Each row was made from one walk, in order. Every step used is in the known rows, and no mark comes twice. Write each row's walk.
Known rows
F, G, P, J, M: -8  1  -9  -11  0  -18  12  -17  -13  7  -17  5  -6  13  -11  14  -2  12  -11  -16  -19  -5  -9  21  -16  5  -22  1  10  6  -11  -10  23  -22  -14  9  -10  -19  -6  -8  -14
J, G, M, F, P, Y, V: -9  8  3  -9  24  -25  13  0  -17  4  14  5  -6  11  5  22  1  15  -10  -23  -12  -2  -9  15  6  -1  -7  4  -3  -12  -30  7  7  -5  -22  -5  -19  -20  -2  -20  17
G, F, M, P: -2  12  -4  0  -11  -9  17  -16  -18  5  -15  12  0  8  7  10  17  3  -14  -27  -21  3  -6  22  -6  -5  -10  -4  11  -18  -28  4  4  -43  -20  6  -12  -13  12  -8  17
V, M, F: -4  6  -16  5  23  -18  13  -18  -14  -9  8  12  2  -1  -2  12  14  -1  -13  -24  -10  -16  2  25  -4  -3  -16  -20  6  -9  -11  5  7  -32  -23  -2  -15  -9  6  -3  4
F, J, M, P, Y: -14  4  -12  -14  7  -21  13  -6  -14  -3  -9  -5  10  5  -4  15  1  20  -23  -20  -14  10  -6  20  -6  6  -16  9  13  -6  -7  -16  13  -31  -36  8  -11  -12  7  5  -3
G, F: 3  13  0  0  -2  -19  18  -8  -12  3  -2  3  -2  6  2  12  12  -1  -7  -34  -13  4  -2  22  -4  0  -11  -5  10  -14  -18  7  2  -16  -12  9  -18  -8  8  -6  3
V, Y, M: -5  -3  -12  2  22  0  14  7  -8  9  -13  8  -1  6  -15  25  20  12  -10  -13  -19  -10  -18  27  -4  4  -12  -17  14  -9  -18  6  14  -2  -26  11  -14  -7  1  5  9
V, M, P, Y: -14  8  -12  -8  11  -13  14  -12  -11  -17  9  9  7  3  1  22  15  7  -15  -15  -19  -11  -1  26  -7  5  -3  -12  9  -10  -15  -5  9  -39  -33  3  -6  -15  5  12  -2
F, P, J, V, M: -8  2  -6  -10  -3  -6  12  -6  -6  -18  20  -2  6  6  -10  18  8  11  -18  -15  -13  -4  -11  15  3  18  -22  -2  9  0  -6  -21  9  10  -20  10  -17  -10  0  13  -17
V, F: -2  12  -6  3  9  -12  10  -7  4  -2  -6  4  -1  2  -13  18  16  9  -9  -27  -10  1  -11  20  -9  1  -14  -16  10  -10  -14  0  8  0  -15  7  -17  -9  6  0  0
G, V, P, J: -2  12  11  -9  17  -24  14  2  1  1  8  -3  11  7  -23  15  4  5  -5  -16  -6  -9  -11  17  5  8  -18  -4  9  4  -2  -13  3  -3  -9  17  1  1  12  11  -5
J, V, F, Y, M, P: 0  8  -20  -5  -4  -4  15  12  -2  -11  6  4  1  13  -7  21  22  7  -5  -23  -11  -3  -11  12  2  8  -15  -7  7  -15  -17  -2  1  -4  -18  7  -22  -5  4  18  5
J, V: 3  2  -9  -5  4  -9  16  12  0  -8  17  -5  6  7  -6  2  5  2  -5  -12  -3  -5  -5  12  9  10  -20  5  0  -6  0  -2  4  4  -7  5  -12  -4  2  15  2
P, Y: -6  6  4  -13  12  -12  17  -1  -10  -12  3  2  3  5  -3  19  8  14  -12  -28  -13  8  -10  18  0  5  2  6  11  -7  -11  3  10  -1  -20  11  -13  -7  -5  10  2
G, F, Y, M: 2  5  -5  -3  -5  -14  20  -2  -22  1  -6  10  -11  11  2  23  19  2  -6  -39  -19  0  -10  19  -3  0  -12  -5  16  -16  -28  14  6  -12  -14  11  -29  -5  1  -8  11
Y, M: -5  -8  -6  6  14  -3  16  4  -12  2  -4  7  -6  11  -6  17  10  12  -11  -11  -17  -12  -17  19  4  -3  -16  4  7  -8  -11  -1  15  -5  -14  7  -19  0  -4  -10  8
F, G, M, P: -11  4  -11  -8  -2  -11  13  -12  -15  10  -10  11  -8  13  -1  4  3  10  -7  -12  -19  -11  -14  23  -14  -7  -17  -2  5  -9  -22  5  28  -19  -12  -4  4  -22  2  -10  6
F, J, G, M, P, Y, V: -19  7  2  -20  12  -25  9  1  -14  2  -7  -5  2  10  -4  12  -10  19  -17  -21  -11  2  -17  18  1  3  -15  12  6  -6  -17  -9  16  -10  -25  -3  -9  -18  1  -11  8
M, P, J, G, F, Y: -15  17  -5  -17  12  -29  14  -16  -12  -1  2  -2  5  17  4  28  5  6  -16  -33  -15  11  -6  27  2  16  -16  0  19  -12  -19  -13  1  -31  -32  -2  -19  -16  2  -3  0
Y, M, F, G, P, J: -6  1  -12  -1  13  -10  13  -12  -23  3  -25  16  -7  24  -5  19  12  10  -12  -28  -16  -7  -17  22  -5  -9  -15  2  12  -3  -16  -2  12  -23  -16  2  -21  -5  -7  -15  -1
M, P, J: -15  12  -5  -14  12  -17  12  -16  -6  -7  -2  -3  14  14  -1  20  4  8  -22  -21  -12  10  -9  25  -4  14  -16  9  19  -9  -3  -21  5  -28  -29  2  -7  -10  2  8  -8
G, F, J, M, P, Y: -7  14  -8  -9  -8  -24  16  -10  -20  0  -13  1  5  9  3  16  10  11  -18  -36  -16  13  0  23  -5  2  -8  3  13  -14  -19  -5  2  -34  -31  10  -18  -12  12  -1  -1
M, G: -4  8  -14  -5  24  -30  13  -6  -13  15  10  2  -5  11  -10  7  -2  2  -6  -19  -11  -2  -5  22  4  1  -17  -1  6  -3  -9  8  13  7  -18  -11  -5  -2  -4  -6  9
M, F: 1  14  -8  -2  26  -21  15  -10  -14  -3  -1  5  5  8  4  12  13  1  -12  -36  -5  8  -3  19  -2  -3  -11  -2  11  -13  -10  8  0  -24  -19  -1  -18  -4  5  -3  6
Y, V, J, M, F, P: -10  -1  -11  -7  17  -20  6  10  -15  0  16  -4  5  -2  8  14  -7  11  -16  -26  -5  -5  -2  9  -7  10  -19  11  9  -7  0  -6  7  -16  -14  9  -22  0  5  -3  1
M, P: -9  15  -9  -8  13  -17  14  -3  -6  -3  5  -1  11  11  7  16  9  5  -14  -18  -15  8  -5  21  -10  7  -8  5  14  -16  -13  -7  5  -38  -26  2  -5  -10  8  7  -3
M, P, Y, J: -13  19  -1  -20  12  -15  13  -11  -12  -15  -1  -8  13  14  -1  25  10  16  -21  -32  -14  18  -11  24  -8  15  6  14  23  -13  -8  -13  2  -37  -33  6  -8  -11  1  21  -4
G, V, J, M: -3  -6  0  0  22  -29  17  7  -6  15  35  -4  7  1  4  8  -5  3  -8  -13  -1  -19  1  10  6  10  -28  -3  4  0  4  -4  14  -21  -6  14  -3  2  7  5  1
J, G, F, Y, V, M: -7  7  -3  -8  14  -34  14  -2  -13  2  9  2  -14  4  1  22  1  0  -2  -30  -15  -11  0  21  9  4  -17  -12  2  -12  -29  10  7  -19  -14  -1  -30  -14  3  -22  14
G, P, Y: -1  14  4  -15  6  -12  17  0  -12  -5  0  2  8  13  4  24  12  11  -9  -25  -19  14  -7  13  -22  11  5  5  14  0  -19  -2  6  -23  -26  19  -9  -17  -5  12  -13
P, J, M, G, V, Y: -8  -2  -11  -7  23  -32  16  -16  -11  16  6  2  1  6  -22  18  -3  8  -15  -9  -8  -7  -3  22  13  11  -29  -5  8  5  -1  -11  10  0  -26  3  -7  -4  -2  1  5
Y, G, P, J: -4  8  1  -11  19  -19  12  -7  -7  2  -11  -1  -6  24  -22  25  1  10  -20  -25  -17  2  -14  25  -13  8  -14  4  15  4  -22  -10  21  -10  -12  7  -17  -17  -13  -2  -6
M, F, G: -2  12  -13  -5  19  -23  13  -14  -16  0  -14  9  -6  12  -1  7  9  4  -7  -39  -9  2  -7  22  -4  -11  -13  -5  8  -10  -15  14  11  -24  -10  -5  -14  -6  3  -10  4

Which walk is each row?
-5  10  -1  -11  16  -28  16  -13  -13  -2  5  -3  0  8  -22  23  5  19  -13  -30  -8  3  -7  18  9  7  -3  4  11  -3  -6  -4  5  -9  -23  7  -12  -3  -4  11  5
P, Y, J, M, G, V, F
0  12  -10  -8  6  -13  14  -13  -11  -9  4  2  13  15  -3  15  11  -1  -14  -20  -8  -3  -1  16  -11  16  -18  -2  11  5  -5  -18  -2  -25  -25  9  -14  -15  -2  14  -17
G, P, J, V, M, F
-15  14  3  -14  24  -34  13  -10  -3  2  11  -5  11  18  -1  22  -3  6  -14  -16  -9  4  -6  23  11  12  -19  6  10  -6  -9  -19  3  -34  -24  -2  -7  -9  4  -1  -4
M, P, J, G, V
-11  3  -2  -8  25  -16  16  0  -22  -6  -12  7  -3  18  -3  26  10  20  -16  -36  -14  4  -17  21  11  -6  -1  6  9  -8  -18  3  8  -10  -28  1  -26  -4  -7  -7  11
P, Y, M, F, J, G
-7  6  -4  -6  15  1  13  9  -9  -6  -8  5  3  9  -20  30  19  22  -12  -24  -23  -6  -20  25  -6  4  3  -6  12  -4  -14  -2  8  5  -29  16  -12  -6  5  12  6
V, P, Y, M
0  19  -4  -14  12  -14  14  -5  -19  -20  10  -3  9  13  0  21  19  14  -16  -46  -9  20  -9  14  0  9  3  9  15  -13  -14  -2  -7  -14  -26  5  -23  -5  2  18  -5
M, F, P, Y, J, V
-14  -2  -9  -14  17  -17  16  -2  -18  -2  2  4  -6  17  -2  33  9  12  -15  -25  -21  0  -17  21  6  12  -20  2  18  -10  -21  -6  13  -16  -28  2  -25  -10  -9  -6  10
F, Y, M, P, J, G
-9  8  -11  -11  -8  -6  16  -13  -11  -2  6  7  5  12  -3  17  14  10  -17  -18  -11  -3  -12  18  -8  12  -22  -2  13  -11  -16  -12  7  -3  -27  1  -5  -23  1  11  9
G, M, P, J, V, F, Y
2  4  -22  -3  2  -10  15  10  -5  -1  8  6  -7  13  -16  15  17  5  -1  -24  -9  -8  -11  12  9  5  -20  -11  3  -9  -16  6  4  19  -14  -1  -21  0  -2  12  12
J, V, F, Y, M, G
-4  0  -14  -16  17  -28  16  -14  -22  4  10  -9  -7  2  -16  20  1  12  -15  -32  -13  4  -7  19  0  19  -22  3  21  -5  -7  -2  14  -10  -26  3  -20  -10  -7  5  11
F, Y, J, M, G
0  10  -7  -13  34  -32  15  0  -18  1  13  5  -6  15  -1  22  9  0  -12  -51  -5  2  -7  17  -2  2  -16  -7  17  -9  -21  16  10  -19  -9  0  -21  -1  -2  4  14
M, F, Y, G, V, J
-2  21  -15  -14  3  -27  13  -1  -20  9  -5  0  0  18  -19  9  7  5  -6  -38  -12  5  -6  24  4  2  -7  -6  6  -3  -16  6  1  14  -25  -5  -7  -3  7  8  8
M, G, F, J, V, P, Y
-15  -5  -6  -3  37  -22  9  3  -6  17  30  -10  1  5  6  16  -10  8  -15  -29  -6  -13  -9  24  3  19  -28  -13  10  0  1  -3  21  -1  -17  -2  -13  -11  -3  -6  5
V, J, G
-6  12  5  -15  8  -20  15  -2  -17  -9  -17  4  -9  18  -18  24  8  16  -18  -45  -17  10  -15  26  0  -4  4  4  13  -7  -28  8  15  0  -14  7  -21  -10  -5  3  7
P, Y, G, F, J
-2  18  -4  -11  23  -19  13  -3  -18  -13  3  7  -1  18  0  29  18  15  -17  -46  -16  18  -10  19  -5  -3  6  2  13  -14  -31  9  5  -14  -23  3  -24  -8  -1  4  2
M, F, P, Y, G
-8  3  -8  -8  11  -11  15  -4  -9  2  2  3  -6  24  -18  15  2  11  -21  -13  -13  -11  -14  26  1  3  -18  8  5  -7  -22  -8  20  -1  -12  -5  -8  -21  -7  3  14
Y, G, M, P, J, V
-1  -1  -6  -4  15  -20  16  -8  -15  22  -3  14  -6  5  -17  2  6  4  -6  -9  -16  -13  -12  17  9  -8  -21  -13  2  -2  -21  14  18  -11  -15  -1  4  -1  3  -5  30
F, M, G, V, Y
-5  13  -1  -6  -13  -8  19  -16  -21  -1  -16  14  0  10  7  14  19  7  -15  -32  -22  7  -7  21  -5  -5  -1  -2  11  -19  -30  7  2  -41  -24  9  -13  -12  10  -3  18
G, F, M, P, Y
-11  3  12  -10  28  -35  15  -11  -1  5  13  -5  1  13  -14  17  -10  6  -10  -16  -3  -6  -10  20  23  11  -29  2  5  4  -2  -16  10  -1  -9  2  -14  -5  -4  -11  -1
P, J, G, V
-4  11  2  -12  6  -15  13  -13  -9  0  -5  -2  9  14  -5  19  4  6  -16  -21  -14  9  -9  18  -19  17  -16  6  18  7  -7  -19  7  -17  -22  15  -11  -16  -5  5  -19
G, P, J
-11  10  -7  0  -2  -3  10  -24  -3  -2  -22  13  2  5  -13  18  18  14  -21  -23  -17  1  -17  22  -7  -1  -18  -13  15  -10  -19  -12  9  -22  -26  5  -13  -13  6  -1  11
V, F, M, P, J
-9  6  -10  -6  15  -20  14  -18  -12  -1  4  -14  7  4  -9  18  1  17  -23  -19  -11  4  -4  25  -4  19  -17  13  18  -9  3  -22  6  -43  -30  5  -15  -13  3  7  -1
Y, J, M, P
3  4  -20  1  10  -12  16  -1  -7  -13  19  4  6  4  -3  4  13  -4  -7  -16  -2  -19  5  17  8  3  -20  -11  -3  -8  -3  0  0  -16  -15  -1  -15  -5  6  13  4
J, V, M, F
-8  5  9  -13  24  -38  12  3  -4  9  4  -10  0  9  -12  7  -12  8  -7  -20  -4  -2  -12  16  13  2  -28  1  3  1  -9  -7  16  -10  -11  2  -10  -5  6  -12  -1
F, J, G, V
1  21  -10  -13  0  -26  15  -7  -23  3  12  -3  -4  19  -10  15  9  7  -6  -40  -14  10  -6  20  6  9  -2  3  10  -8  -20  5  -1  8  -22  -4  -14  -4  -1  8  1
M, G, F, P, Y, J, V
-3  9  -2  -2  -10  -18  15  -16  -16  0  3  2  -1  8  1  24  11  10  -17  -31  -18  9  -3  20  -2  9  -16  -1  13  -11  -21  -9  2  -11  -22  14  -25  -12  8  -6  -9
G, F, P, J, M
-11  4  -4  -12  10  -19  13  -4  -9  8  -18  11  -4  18  -18  16  7  9  -1  -15  -15  -13  -19  23  2  -6  -18  -9  8  -3  -17  0  20  -21  -8  7  0  -3  3  0  -3
F, G, V, Y, M, P, J
-5  1  -7  -9  2  -4  15  -10  -8  -2  -16  4  -1  13  -28  14  10  8  -19  -24  -9  -7  -15  26  12  10  -23  -8  11  -1  -12  -8  10  10  -14  6  -18  -10  -3  12  13
P, J, V, Y, G, F, M
-11  -7  -15  -6  20  -26  8  10  -13  12  15  -5  -1  -1  -2  7  -17  8  -13  -16  -3  -14  -1  12  -1  10  -25  10  5  -2  6  -3  14  -3  -11  1  -13  3  -1  -7  10
Y, V, J, M, G
-18  7  1  -16  15  -23  12  -5  -15  6  -3  -4  3  12  -3  14  -4  20  -18  -22  -13  4  -16  22  1  5  -16  3  8  -4  -19  -8  18  -10  -31  -4  -7  -23  1  -9  7
F, J, G, M, P, Y
-6  2  -8  -12  16  -9  13  -3  -1  -6  -3  -5  3  14  -30  17  5  9  -18  -21  -5  -4  -15  25  11  17  -23  -4  12  1  -2  -13  10  20  -15  5  -16  -8  -7  19  1
P, J, V, Y, G
-2  14  -17  -14  17  -23  12  -7  -13  16  2  0  5  20  -17  14  4  1  -8  -18  -12  2  -5  21  -6  16  -17  -6  11  7  -11  -5  5  6  -29  -2  -3  -10  -7  14  -6
M, G, P, J, V, Y
-12  17  -4  -17  10  -15  15  -2  -10  -12  2  1  12  13  7  23  13  12  -15  -26  -18  15  -7  21  -9  7  5  9  14  -16  -16  -4  3  -34  -32  6  -6  -10  4  15  -2
M, P, Y
-4  11  1  0  20  -32  16  -5  -8  12  9  -2  -8  10  2  18  2  2  -5  -29  -13  -2  -3  25  12  3  -16  -9  1  -12  -24  7  6  -15  -15  -2  -24  -14  4  -22  10
J, G, F
-7  1  -9  -2  17  -34  15  -20  -7  12  6  4  -2  8  -22  17  -2  9  -14  -13  -5  -8  -2  20  13  6  -30  -3  6  3  -1  -14  8  2  -20  1  -12  -2  -2  -6  2
P, J, M, G, V, F
-12  7  -16  -1  13  -14  12  -12  -7  -10  12  7  7  2  1  16  12  2  -14  -9  -17  -16  1  27  -9  5  -15  -15  8  -10  -12  -8  11  -43  -29  0  -5  -15  9  5  -3
V, M, P
-10  3  -10  -5  16  -11  12  -10  -4  2  -3  -4  8  0  -26  23  6  17  -20  -16  -15  -7  -9  29  -4  16  -22  -8  13  3  1  -21  7  1  -31  14  -11  -13  10  8  0
V, P, J, M
-11  -12  -16  2  22  -15  12  -1  -11  15  27  -5  5  -4  7  13  -4  11  -20  -19  -7  -14  -1  20  -6  19  -30  -8  12  -2  7  -8  20  -11  -21  8  -12  -9  1  3  4
V, J, M
0  6  -3  -10  7  -11  13  -5  -5  -11  10  -19  7  7  -19  5  1  9  -14  -25  -1  0  -11  18  8  20  -19  13  14  -3  11  -16  4  -4  -10  5  -15  -5  -2  20  -2
Y, J, V
-10  -7  -6  -3  12  -19  15  -19  -9  0  2  -2  3  2  -13  17  -3  13  -23  -12  -8  -3  -5  22  7  14  -30  6  11  2  6  -21  12  -5  -23  8  -18  -9  -3  -3  0
P, J, M
-7  6  3  -14  21  -15  16  2  -9  -11  -3  3  -9  15  -17  26  6  17  -16  -32  -17  3  -15  24  2  -1  3  6  10  -6  -22  7  20  4  -13  6  -18  -9  -11  6  10
P, Y, G
-4  18  -7  -10  30  -32  11  -9  -17  5  -9  -3  5  15  2  13  3  6  -14  -41  -8  13  -6  20  -6  1  -17  -2  11  -5  -17  -2  3  -32  -28  -3  -19  -13  5  -11  -2
M, F, J, G, P
-5  10  1  -6  28  -28  12  1  -4  13  12  -5  -1  13  3  22  -1  6  -5  -16  -17  0  -4  19  -5  11  -15  -4  3  -2  -22  -3  11  -24  -22  3  -16  -22  -2  -13  -3
J, G, P
-3  4  5  -1  27  -33  16  7  -1  10  15  4  -12  13  -9  27  6  7  3  -20  -11  -14  -12  14  18  -2  -21  -15  -1  -8  -27  7  11  -10  -8  4  -22  -3  0  -17  12
J, G, V, F, Y, M
